Each row was made from one walk, in order. Every step used is in the known rows, and no mark comes twice. Write each row's walk.
Known rows:
roko-motenud-toviki-pirul-nubi: [-3.59 -2.25  2.13  0.95  1.86  3.15 -1.58 -1.15  2.27  0.85  0.89 -3.40
  2.07  1.84  1.94  1.99  1.11  0.83 -1.45  2.33  0.37  1.19  2.45 -0.16]
nubi-pirul-toviki-motenud: [-0.36 -0.49  2.08 -0.06  2.64  3.41 -0.65  2.02  0.83 -0.48  1.64 -1.74
  0.23  0.86  5.50  0.52  1.88 -0.55  0.50  0.54 -0.68 -5.28 -0.15 -0.98]
nukuf-nubi-pirul-roko-motenud: [-1.05 -1.36  1.57  1.86 -0.35  2.54 -0.63  2.12  1.44  0.86  1.23 -4.81
  0.11  0.57  2.77  0.93  0.24  0.32  0.81  2.64 -0.45  3.86  1.47 -0.97]
nubi-pirul-toviki: [-0.44 -0.21  2.77 -0.20  3.03  0.19 -1.33  2.54  0.68 -0.94  1.02 -0.16
 -0.31  1.00  4.85  0.47  0.82 -0.49  0.48  0.34 -0.38 -1.84 -0.40 -0.74]
nubi-pirul: [-0.73  0.11  1.17 -0.49  1.49  1.18 -1.02  2.37  0.44 -1.18  0.86  0.13
 -0.32  0.24  0.65  0.22 -0.25 -0.02 -0.19  0.13 -0.33 -1.96 -0.09 -0.68]
toviki-pirul-nubi-nukuf: [-1.20 -1.57  1.77 -0.16  1.07  2.68 -1.35 -0.11 -2.62  3.30  0.61 -0.52
  1.16  1.51  3.21  2.56  1.10 -0.86  2.60  0.13 -1.28 -2.02  1.53 -0.32]
pirul-nubi-nukuf-roko-motenud: [ 2.22 -0.95  1.32  1.58  2.58  2.36 -0.24 -1.24 -2.03  4.53  0.24 -5.26
  2.11 -0.22  3.56  1.56  0.74  0.67  2.92  1.50 -0.27  5.17  1.66  0.21]
nukuf-roko-kabu: [ 1.85  0.16 -0.71  2.43  0.16  0.91 -0.39 -0.93 -2.97  3.36 -0.63 -0.65
  0.45 -0.95  1.64 -1.71  0.57  1.12 -0.13  0.40  0.92  1.98  0.04  0.11]
motenud-roko-nukuf-nubi: [-0.95 -1.54 -0.49  0.38 -2.02  0.35 -0.69  0.05 -3.60  3.02  0.56 -1.95
  1.18 -0.08  0.74  0.61 -0.41  0.67  1.36  0.68 -0.47 -2.29  0.36  0.35]
motenud-toviki-pirul: [-3.89 -0.70  2.45 -0.05  0.00  1.41 -0.84 -0.93  0.27 -0.41  1.37  1.11
  0.89  1.71 -0.57  1.28  0.32  0.57 -2.10  0.60  0.25 -3.59  0.78  0.17]
roko-pirul: [-0.40 -0.25 -0.02  0.99  0.83  1.20 -1.64  0.89  0.72 -2.80  0.28  0.33
  0.28  0.21  0.39 -1.74  0.59  0.41  0.16 -0.81  0.93 -1.50 -0.12  0.14]
nukuf-nubi: [-0.23 -1.73 -0.14 -0.20 -2.30 -0.10  0.09 -0.14 -1.26  0.50  0.22 -1.07
  0.24  0.52  0.50 -0.10  0.02  0.42  0.30  0.40 -0.06  0.48 -1.42 -0.18]
motenud-toviki-pirul-roko: [-4.32 -1.04  3.16  0.92  0.05  0.88 -0.60 -1.26  0.67  0.13  1.22  0.55
  0.19  1.83  1.11  2.01  0.76 -0.07 -1.90  1.37  0.04 -0.46  3.02  0.13]
motenud-roko-pirul: [-1.32 -0.45 -0.26  0.66  0.48  0.70 -1.59  0.42  0.29 -2.37  0.81 -0.89
  0.95 -0.29  0.39 -2.01  0.64  0.71 -1.57 -0.25  0.59 -4.66  1.96  0.37]
pirul-roko: [-0.48 -0.23  0.75  0.95  0.11 -0.63  0.41 -0.38  0.30  0.73 -0.29 -0.51
 -0.63  0.10  1.64  0.72  0.59 -0.69  0.03  0.62 -0.24  3.06  2.15  0.05]
toviki-pirul-nubi-nukuf-roko-motenud: [ 0.92 -1.41  2.53  1.57  1.23  4.61 -0.79 -1.30 -2.42  4.87  1.21 -4.59
  2.11  0.90  4.26  2.55  1.04  0.78  3.21  2.21 -0.49  0.92  2.85 -0.20]
pirul-toviki-motenud-roko-nukuf: [-0.45 -0.29  0.55  1.02  1.45  2.59 -0.21 -0.14 -1.76  2.95  1.30 -2.93
  1.55 -0.07  5.11  1.12  1.65 -0.04  1.77  0.73 -0.90 -6.09  1.73  0.08]
nukuf-nubi-pirul-roko-motenud-toviki: [-3.58 -1.73  2.73  1.71  0.77  1.85 -1.01  1.35  1.99  0.19  1.60 -4.41
  0.89  1.39  1.58  0.99  0.10  0.68 -1.53  2.70  0.16  4.79  1.07 -0.46]
nubi-pirul-toviki-motenud-roko: [-1.28 -0.53  1.96 -0.28  2.43  2.91 -0.56  1.52  0.49  0.01  2.26 -2.87
  0.81  0.11  5.63  0.44  1.84 -0.11 -1.17  1.45 -0.85 -8.57  2.04 -0.71]
motenud-roko-kabu: [-0.89  0.25 -1.86  1.99  0.08  0.47 -0.93  0.22 -1.55  2.87 -0.15 -0.99
  1.18 -1.14  1.00 -1.65  0.69  0.55 -1.84  0.59  0.06 -1.97  1.71  0.35]
roko-nukuf-nubi-pirul-toviki: [-0.43 -1.57  2.39  0.28  1.19  0.97 -1.97  3.01 -2.68  1.51  1.06 -1.04
  0.51  1.52  5.40  0.95  0.40 -0.01  3.45  0.41 -0.70 -0.90 -2.35 -0.65]
toviki-pirul: [-1.17 -0.59  1.36  0.09 -1.30  2.34 -0.50 -0.18 -0.34  0.16  0.96  0.71
  0.09  0.92  0.51  1.16  0.37  0.06  0.28  0.71  0.01 -4.29  1.14 -0.45]

Which walk is each row?
[-1.37 -0.36  1.85  2.54 -0.84  3.87 -0.19 -0.31  2.08  1.59  1.01 -3.19
  0.22  0.71  2.38  2.08  0.74  0.04  1.06  2.78 -0.39  1.07  4.05 -0.49] -> toviki-pirul-roko-motenud
[-1.41 -1.88  0.12  1.81  0.37  3.86 -1.47  1.94 -2.00  3.04  1.80 -3.87
  1.51  0.21  6.90 -1.16  2.37  0.32 -1.12  1.54 -0.58 -6.80  0.15 -0.90] -> nukuf-nubi-pirul-toviki-motenud-roko-kabu
[-0.91  0.26  1.62  1.22  2.28  1.46 -1.40  2.63 -1.30  1.52  0.49 -0.31
 -0.63  0.33  2.38  1.53 -0.08 -0.88  2.82  0.49 -0.84  1.68  1.56 -0.37] -> nubi-pirul-roko-nukuf
[-0.86 -1.09  0.85  0.07 -0.17  2.09 -1.78  2.92 -2.77  1.53  0.87 -0.82
  0.23  0.79  1.07  0.66 -0.68  0.34  3.04  0.16 -0.55 -1.04 -1.92 -0.66] -> roko-nukuf-nubi-pirul
[-0.71 -2.12  2.11 -0.21  0.37  3.25 -0.66  1.80 -0.43  0.14  1.90 -2.62
  0.30  1.42  5.85  0.44  1.79 -0.28  0.93  0.86 -0.65 -4.83 -1.42 -1.31] -> nukuf-nubi-pirul-toviki-motenud
[-0.11 -1.32 -0.29  0.64 -1.86  0.82 -0.70  0.45 -3.37  2.62  0.05 -0.87
  0.72  0.50  0.57  0.54 -0.36  0.35  3.01 -0.09 -0.19  0.92 -1.78  0.00] -> roko-nukuf-nubi
[-4.45 -2.49  2.87  1.55 -1.63  1.72 -1.13 -0.85 -2.74  2.79  1.32 -0.33
  0.64  2.28  1.72  2.52  0.46  0.13  1.15  1.29 -0.34  0.50  1.14  0.16] -> motenud-toviki-pirul-roko-nukuf-nubi
[-0.07  0.20  0.47  2.51  0.42  1.69  0.37 -0.04  2.29  1.34  0.21 -3.92
  0.24 -0.12  1.74  0.79  0.45 -0.08  0.74  2.14 -0.21  5.38  2.94  0.07] -> pirul-roko-motenud
[ 2.22  0.85  1.48  1.95  0.69  2.84  0.59 -0.69 -2.03  4.35  1.00 -4.19
  1.90 -0.64  1.09  0.88 -0.26  1.10  2.76  1.39 -0.11  2.82  0.70  0.37] -> nubi-nukuf-roko-motenud
[-0.92 -0.39 -0.77 -0.01 -0.49  2.56  0.70 -0.96 -0.12  0.93  1.25 -2.77
  1.10 -0.74  0.77  0.07  0.89  0.19 -1.54  0.98 -0.44 -6.57  2.61  0.00] -> toviki-motenud-roko
[-1.12 -1.48  0.17  0.59  2.95  0.96 -2.35  0.54 -2.00  0.53  0.40 -1.97
  2.06  0.27  3.05 -0.50  1.43 -0.14  0.74 -0.87 -0.50 -2.51  2.47  0.32] -> motenud-roko-pirul-nubi-nukuf
[-2.29  0.17  0.99  1.27  1.42  1.34 -0.27 -0.47  2.59  0.28  0.59 -3.00
  1.82  0.48 -1.03  0.25 -0.27  1.25 -1.94  1.48  0.62  3.14  0.48  0.40] -> roko-motenud-toviki
[-1.19 -0.65 -0.81  0.91  0.14  3.82 -0.86 -0.13  0.53 -1.93  1.51 -2.39
  1.36 -0.44  1.09 -1.93  1.41  0.64 -1.51  0.04  0.36 -8.11  2.46  0.02] -> toviki-motenud-roko-pirul
[-0.90 -1.43  1.09 -0.62 -0.80  1.07 -1.09  2.19 -1.03 -0.53  1.19 -0.92
 -0.14  0.83  1.02  0.06 -0.27  0.28  0.13  0.56 -0.28 -1.48 -1.52 -0.93] -> nukuf-nubi-pirul
[-2.83 -0.15  1.64  2.28  1.64  0.57  0.03 -0.85  2.88  0.85  0.49 -3.64
  1.09  0.48  0.68  1.03  0.49  0.37 -1.71  2.15  0.31  6.19  2.67  0.46] -> pirul-roko-motenud-toviki
[ 1.96 -1.04 -0.34  2.25  2.57  1.25 -1.20 -0.84 -5.33  6.33 -0.84 -1.80
  1.70 -0.39  4.19 -0.14  1.51  0.22  2.20 -0.11 -0.12  4.10  0.51  0.17] -> pirul-nubi-nukuf-roko-kabu
[-1.09 -1.64 -0.34  0.86  2.65  4.09 -1.67  0.02 -1.92  1.00  1.22 -3.60
  2.41  0.22  3.71 -0.43  2.25 -0.26  0.89 -0.64 -0.72 -5.90  2.79  0.01] -> toviki-motenud-roko-pirul-nubi-nukuf
[-1.75 -2.47  3.06  1.23  1.58  3.06 -0.97 -2.62  0.61  1.60  1.06 -4.25
  2.18  1.43  2.74  1.98  1.11  1.64 -1.25  2.85  1.03  1.89  3.12  0.13] -> nukuf-roko-motenud-toviki-pirul-nubi
[-0.57 -0.44 -0.97  2.38  1.16  2.75 -0.64 -0.20 -0.98  3.59  0.65 -3.00
  1.66 -0.63  5.90 -1.19  2.70  0.15 -1.27  0.91 -0.51 -5.21  1.71 -0.07] -> pirul-toviki-motenud-roko-kabu
[ 2.01 -1.29  1.37 -0.03  2.15  0.09 -0.21 -1.42 -4.12  3.85 -0.07 -1.83
  1.07  0.03  3.46  1.43  0.86 -0.07  2.38 -0.03 -0.36  2.95  0.94  0.17] -> pirul-nubi-nukuf-roko
[-0.68 -1.84  2.63 -0.44  0.63  0.19 -1.24  2.40 -0.69 -0.42  1.22 -1.14
 -0.04  1.53  5.19  0.36  0.92 -0.06  0.77  0.74 -0.41 -1.41 -1.82 -1.03] -> nukuf-nubi-pirul-toviki
[-0.80 -0.10 -2.45  2.21 -0.17  3.64 -0.19 -0.38 -1.32  3.50  0.44 -2.66
  1.55 -1.25  1.62 -1.49  1.63  0.45 -1.68  0.62 -0.13 -5.35  2.04 -0.08] -> toviki-motenud-roko-kabu
[-1.60 -0.85  1.87  1.04 -1.15  1.78 -0.13 -0.53  0.08  0.81  0.85  0.26
 -0.64  1.09  2.29  1.85  0.85 -0.69  0.43  1.22 -0.45 -1.18  3.32 -0.47] -> toviki-pirul-roko
[-3.33 -0.01  2.91  1.80  3.15  1.82 -1.02  1.66  3.15 -0.19  1.40 -3.44
  0.76  0.89  1.28  1.13  0.12  0.35 -1.95  2.43  0.07  4.25  2.42 -0.17] -> nubi-pirul-roko-motenud-toviki
[-1.31 -2.50 -1.03  0.50  1.96  3.28 -1.57 -0.52  0.47 -1.63  0.59 -3.68
  1.59  0.02  3.46 -1.29  2.46  0.10 -1.19  0.14  0.31 -5.81  3.37  0.03] -> toviki-motenud-roko-pirul-nubi
[-1.30 -1.85  1.75  0.30 -0.67  0.42 -0.79  1.84 -0.54 -0.09  0.99 -1.41
 -0.94  0.98  2.75  0.66  0.37 -0.47  0.39  1.17 -0.47  1.77  0.68 -0.74] -> nukuf-nubi-pirul-roko
